(in the rows, 128 means zero)
Known rows, with every step that occurs
zoguv -> lubabo: [117 115 143 100  95 141 134 118 122 133 151 109 137 137 144 115 119 136
 107 145 122 125 122 120 126 149 142 139 111 125 155 146]
gezoz -> relusar -> lomiko -> riral -> nebi -> ledo: [131  93 121 116  43 208 120 143 132  65 152 158 141  78 157 172 154 140
  75 140 119 117 175 129 110 171 147 141 126 156 177 130]
nebi -> ledo -> gezoz: [135 114 135 123  66 127 125 142 129  85 145 124 138  92 152 131 139 147
  75 140 129 120 119 132  96 159 152 118 108 121 129 140]
boka -> zufir: [108 114 153 112 106 146 133 127 131 132 148 131 141 125 149 120 144 137
 101 132 118 135 135 119 116 138 144 125 121 146 128 142]
zoguv -> lubabo -> gezoz -> ledo: [119 115 131 102 100 177 126 126 126 117 169  99 123 141 165  77 164 138
 116 162 125 127 162 122 135 142 110 118  96 153 140 136]
zufir -> rigedug -> lomiko -> riral -> nebi -> ledo: [125 102 125 116  80 195 117 129 132  84 158 154 139  83 148 151  87 143
  69 129 113 109 161 112  99 170 154 131 134 160 114 129]
nebi -> ledo: [130 107 134 118  88 133 122 133 123 100 144 126 143 105 134 137 111 148
  85 142 122 109 123 129 108 161 142 132 123 128 123 121]
zufir -> rigedug -> lomiko -> riral -> gezoz -> relusar: [114 118 144 109  91 192 122 114 143 100 143 142 135 137 169 134 136 141
  65 139 119 139 165 120 119 115 165 154 101 160 115 140]
boka -> zufir -> rigedug -> lomiko: [ 99 117 140 114 119 144 131 112 138 142 159 154 144 136 157 134 128 142
  91 123 110 139 128 109 112 122 130 115 117 170 101 155]
ledo -> gezoz -> lubabo: [138 112 132 117  74 125 132 119 133 119 152 130 128 127 162 126 179 148
 106 148 132 120 119 124 113 142 147 104 114 120 156 158]
relusar -> gezoz -> lubabo: [139  94 118 112  76 112 133 104 125 146 145 134 128 138 134 120 153 146
  98 156 125 130 133 133 118 147 156 121 133 123 165 154]
relusar -> gezoz -> ledo: [125 103 117 117  93 134 131 120 122 131 147 129 129 153 147  98 151 153
 104 144 123 134 153 142 114 136 151 121 116 148 143 134]
nebi -> ledo -> gezoz -> lubabo -> zoguv: [150  94 129 113  80 141 119 126 133 109 158 135 134 116 172 139 195 145
  79 154 127  86 127 128 113 152 139 106 116 119 143 160]
zufir -> rigedug -> lomiko: [117 120 123 119 122 118 129 112 128 140 154 141 139 140 148 131 106 147
  94 128 116 126 121 118 108 124 132 131 116 157 107 145]
boka -> zufir -> rigedug: [112 118 161 115 104 143 132 123 135 140 148 157 142 120 157 114 144 151
  79 120 120 143 107 107 107 129 140 105 120 161 127 152]
lubabo -> gezoz -> riral: [140 112 137 120 137 127 130 135 121 111 151 101 120 100 157  72 155 139
  98 157 133 125 192 124 113 137 127 118 102 139 146 148]
riral -> gezoz -> relusar -> lomiko -> rigedug -> zufir: [118 132 119 117  48 174 135 117 140 130 153 153 144 110 148 153 166 150
  77 148 126 153 184 139 115 121 129 171  84 164 142 141]
rigedug -> lomiko -> riral -> nebi: [116 109 122 111 106 180 126 128 126 106 156 121 132 115 146 138 101 122
 109 135 113 119 197 122 112 159 161 160 132 151 125 129]
zufir -> boka: [126 125 147 123 106 120 133 122 126 140 152 146 131 144 144  92 126 145
 117 136 132 125 146 121 110 147 145 136 120 124 125 140]
diborev -> zoguv: [125 123 126 120 107 136 132 124 124 130 153 102 134 136 139 106 111 139
 122 144 127 122 160 133 112 161 151 169 118 128 134 121]
ledo -> gezoz: [131 124 139 121  89 115 133 136 127 114 144 118 131 119 159 112 152 140
  94 135 131 135 126 130 101 138 157 127 105 127 138 149]
gezoz -> lubabo -> zoguv -> diborev: [145  94 140 106 119 141 130 135 119 158 150 124 132 208 155 115 193 136
 113 147 120  95 148 123 122 134 124 137 129 123 126 152]
relusar -> lomiko -> rigedug -> zufir -> boka: [117 145 126 125  78 125 144 104 131 163 176 185 137 109 128 112 137 144
 110 145 130 137 185 128 108 157 125 142 106 146 129 144]
lubabo -> gezoz -> ledo: [127 118 126 119 118 155 123 136 125 115 160 109 123 133 163  79 168 143
 113 154 127 128 170 129 119 132 114 118 106 161 118 124]
diborev -> zoguv -> lubabo: [117 120 130 103  91 158 134 115 125 133 162  92 134 143 141 105 107 135
 125 152 125 121 155 125 125 169 148 169 108 120 157 134]
zoguv -> lubabo -> gezoz -> ledo -> nebi: [130 106 129 106  67 190 119 136 127 127 161  85 120 152 170  69 137 140
 124 168 126 133 172 115 127 147  96  88  95 154 154 151]
riral -> gezoz: [121 118 139 122  73 153 127 130 128 115 131 124 137 126 148 121 119 149
  87 138 129 151 133 131 112 118 155 173 112 130 123 126]
rigedug -> lomiko -> riral -> nebi -> ledo -> gezoz: [127 106 121 117  62 190 120 143 134  60 159 126 134  79 158 150 118 128
  80 139 118 115 185 127  97 179 168 136 119 139 119 136]
lubabo -> zoguv -> diborev: [137 106 148 111 134 131 130 152 112 153 143 111 135 199 151 101 165 128
 100 133 119 111 153 129 110 131 134 160 120 129 109 144]
boka -> zufir -> rigedug -> lomiko -> riral -> gezoz -> ledo: [ 86 117 149 112  84 234 124 108 149 100 159 172 135 139 178 113 146 151
  85 135 113 149 178 115 125 114 153 121 106 179  88 129]
lubabo -> zoguv: [133 110 141 109 142 124 125 129 119 151 149 115 136 140 157 113 151 130
  96 137 121 106 145 129 117 129 142 154 120 137 132 144]
zoguv -> lubabo -> gezoz: [124 119 140 102  98 146 129 128 123 127 160  91 126 118 150  86 142 123
  97 161 126 140 146 119 127 149 124 141 104 135 144 146]
boka -> zufir -> rigedug -> lomiko -> riral: [ 95 121 158 106 119 167 130 107 140 126 163 159 138 116 154 119 127 127
  82 133 109 134 159 108 117 143 160 114 123 164 103 146]
riral -> nebi -> ledo: [137  95 121 121  66 171 120 150 124  90 143 127 142  93 141 151 107 153
  87 128 122 112 139 123  98 165 139 142 131 142 138 125]
boka -> zufir -> rigedug -> lomiko -> riral -> gezoz: [ 90 121 159 111  81 202 127 109 146 110 150 164 138 115 164 123 121 136
  66 134 114 160 162 112 118 122 168 144 114 160  94 139]
rigedug -> lomiko: [113 116 116 115 126 120 130 116 123 133 154 116 138 145 142 135 106 132
 116 141 114 122 149 130 117 134 137 151 117 142 107 135]
gezoz -> ledo -> nebi: [131 104 126 119  76 166 121 136 125 129 145 113 131 162 161 100 118 158
 130 143 124 119 155 123 113 139 119  88 112 153 144 136]
rigedug -> zufir -> boka: [115 132 132 115  91 112 140 120 129 165 153 131 134 133 127  99 124 140
 119 143 125 111 173 117 104 162 146 132 110 137 119 147]
lomiko -> riral -> nebi -> ledo -> gezoz: [139 107 142 119  45 187 121 153 132  58 148 130 131  63 156 135 134 137
  69 134 128 117 165 124  92 185 177 128 122 130 145 133]

Rows
[110 114 137 105  92 192 122 117 139  92 143 117 135 142 163 139 136 127
  87 152 117 134 194 132 128 125 169 173 101 144 114 129] => rigedug -> lomiko -> riral -> gezoz -> relusar
[132 100 121 111  65 204 117 146 142  51 157 118 136  99 174 164 154 129
  77 139 117 105 194 126 102 172 162 128 104 151 134 146] => rigedug -> lomiko -> riral -> nebi -> ledo -> gezoz -> relusar
[125 138 137 110 107 125 137 116 127 155 162 120 139 108 122 117 120 139
  99 143 122 116 174 127 108 158 140 139 105 149 114 132] => lomiko -> rigedug -> zufir
[139 109 125 122  81 168 116 146 127 124 152  95 120 142 167  72 141 144
 120 159 128 132 178 122 114 138 101  89 105 163 133 138] => lubabo -> gezoz -> ledo -> nebi
[ 97 115 161 105  87 217 124 113 153 101 148 155 140 134 179 134 159 138
  63 135 113 150 171 111 123 114 163 137 100 172 109 150] => boka -> zufir -> rigedug -> lomiko -> riral -> gezoz -> relusar
[123 111 119 118  87 134 132 126 127 120 148 147 142 132 158 150 173 142
  99 140 123 134 136 135 119 125 126 141 109 153 170 147] => gezoz -> relusar -> lomiko
[131 112 142  95 103 160 127 132 130 119 157  83 128 136 165  99 178 124
  94 162 126 130 154 119 132 142 118 132  90 146 158 156] => zoguv -> lubabo -> gezoz -> relusar
[144 103 123 127  44 164 122 158 130  73 144 125 137  82 160 146 134 152
  77 126 129 122 133 125  86 163 149 128 116 135 143 143] => riral -> nebi -> ledo -> gezoz
[144  87 124 108  78 200 122 147 125  73 159 100 126  75 161 103 134 146
  84 156 129 113 194 113 112 169 116 118 103 140 172 154] => zoguv -> lubabo -> gezoz -> riral -> nebi -> ledo
[141 108 137 116  72 143 122 146 136  75 143 115 140 113 167 145 175 149
  71 141 128 110 127 132 101 151 148 110  94 133 144 150] => nebi -> ledo -> gezoz -> relusar
[ 98 109 151 107  67 213 127  93 152 115 158 177 135 124 166 135 149 145
  78 149 115 145 157 106 129 125 159 122 122 154 110 147] => boka -> zufir -> rigedug -> lomiko -> riral -> gezoz -> lubabo
[144  93 113 112  74 218 123 144 128  73 169  83 123  80 159  91 122 145
 103 163 132 110 226 119 112 191 121 147 100 134 173 142] => diborev -> zoguv -> lubabo -> gezoz -> riral -> nebi -> ledo
[124 138 127 118  82 141 141 108 138 154 174 174 138 127 143 124 173 146
 106 145 129 126 194 129 113 150 120 134  92 159 143 155] => gezoz -> relusar -> lomiko -> rigedug -> zufir -> boka
[127  98 139 112  55 197 130 127 125 128 147 170 128 171 162 125 200 131
  88 161 123 137 179 134 130 126 148 174 129 122 138 141] => relusar -> lomiko -> riral -> gezoz -> lubabo -> zoguv -> diborev
[139  94 140 112  80 175 127 138 125 143 137 129 132 206 164 118 188 145
  96 149 125 123 151 128 122 113 134 168 120 120 117 146] => riral -> gezoz -> lubabo -> zoguv -> diborev
[127 106 127 126  39 199 117 138 132 114 131 118 131 159 169 104 115 167
 113 145 129 146 158 128 113 116 128 120 103 150 135 130] => riral -> gezoz -> ledo -> nebi
[155  91 137 113  74 149 124 149 126 112 152 130 133 174 166 128 208 143
  84 151 125  90 137 128 105 155 131 114 115 111 121 159] => nebi -> ledo -> gezoz -> lubabo -> zoguv -> diborev
[104 121 135 112  88 176 125 113 132 102 145 126 133 123 147 125 102 126
  91 152 118 144 185 133 122 133 175 181 114 132  99 120] => rigedug -> lomiko -> riral -> gezoz
[115 109 129 118  30 187 129 102 134 104 148 179 130 103 151 141 159 144
  91 164 128 150 157 132 131 135 159 155 128 126 163 129] => relusar -> lomiko -> riral -> gezoz -> lubabo
[129 110 144 111  90 180 127 140 124 105 146 124 130  98 146 121 117 130
  98 131 123 121 177 119 108 165 171 150 135 143 151 126] => lomiko -> riral -> nebi
[119 115 137 110  87 156 131 121 129 106 151 151 135 112 155 138 172 127
  92 149 121 129 168 134 125 146 155 140 116 148 171 137] => gezoz -> relusar -> lomiko -> riral
[137  95 113 122   4 198 124 130 137  62 162 181 130  58 162 167 174 146
  80 151 128 122 157 126 105 181 152 110 133 132 183 146] => relusar -> lomiko -> riral -> nebi -> ledo -> gezoz -> lubabo
[143 105 136 124  89 131 129 140 127  71 145 124 132  85 161 113 149 158
  79 144 134 107 157 130  97 155 152  93  96 118 151 154] => nebi -> ledo -> gezoz -> riral
[114 109 126 126  13 222 120 127 132  97 142 159 128 126 169 109 125 152
 104 157 127 160 187 134 121 129 143 126 111 151 157 125] => relusar -> lomiko -> riral -> gezoz -> ledo -> nebi
[119 101 129 102 104 189 119  98 136 127 158 136 130 145 167 133 156 124
  93 165 116 110 193 129 139 126 161 170 123 131 115 140] => rigedug -> lomiko -> riral -> gezoz -> lubabo -> zoguv
[141  96 103 129  24 179 123 156 136  64 149 152 142  86 176 180 184 154
  72 129 128 132 141 133  93 149 129 128 104 155 179 158] => riral -> nebi -> ledo -> gezoz -> relusar -> lomiko
[130 118 130  99 100 177 128 128 134 118 167  65 125 143 163  87 165 123
 111 169 128 127 186 125 131 162 124 161  87 140 160 146] => diborev -> zoguv -> lubabo -> gezoz -> relusar
[130 111 117 109  62 208 120 133 130 126 171  68 118 157 170  59 125 138
 141 175 129 130 203 121 127 169 102 117  92 149 155 140] => diborev -> zoguv -> lubabo -> gezoz -> ledo -> nebi
[150 102 142 111  96 135 132 144 124 142 151 123 126 197 173 110 221 135
 102 145 127 106 142 126 111 133 135 123 113 117 131 171] => ledo -> gezoz -> lubabo -> zoguv -> diborev
[130 114 117 120  91 137 127 135 128 115 155 128 130 112 163 121 195 129
  90 156 127 148 159 134 120 124 108 141 102 162 159 148] => lubabo -> gezoz -> relusar -> lomiko
[129 111 135 116  44 165 125 135 137  60 154 156 136  78 166 152 188 135
  62 153 126 124 156 138 110 165 162 116 102 135 167 144] => nebi -> ledo -> gezoz -> relusar -> lomiko -> riral
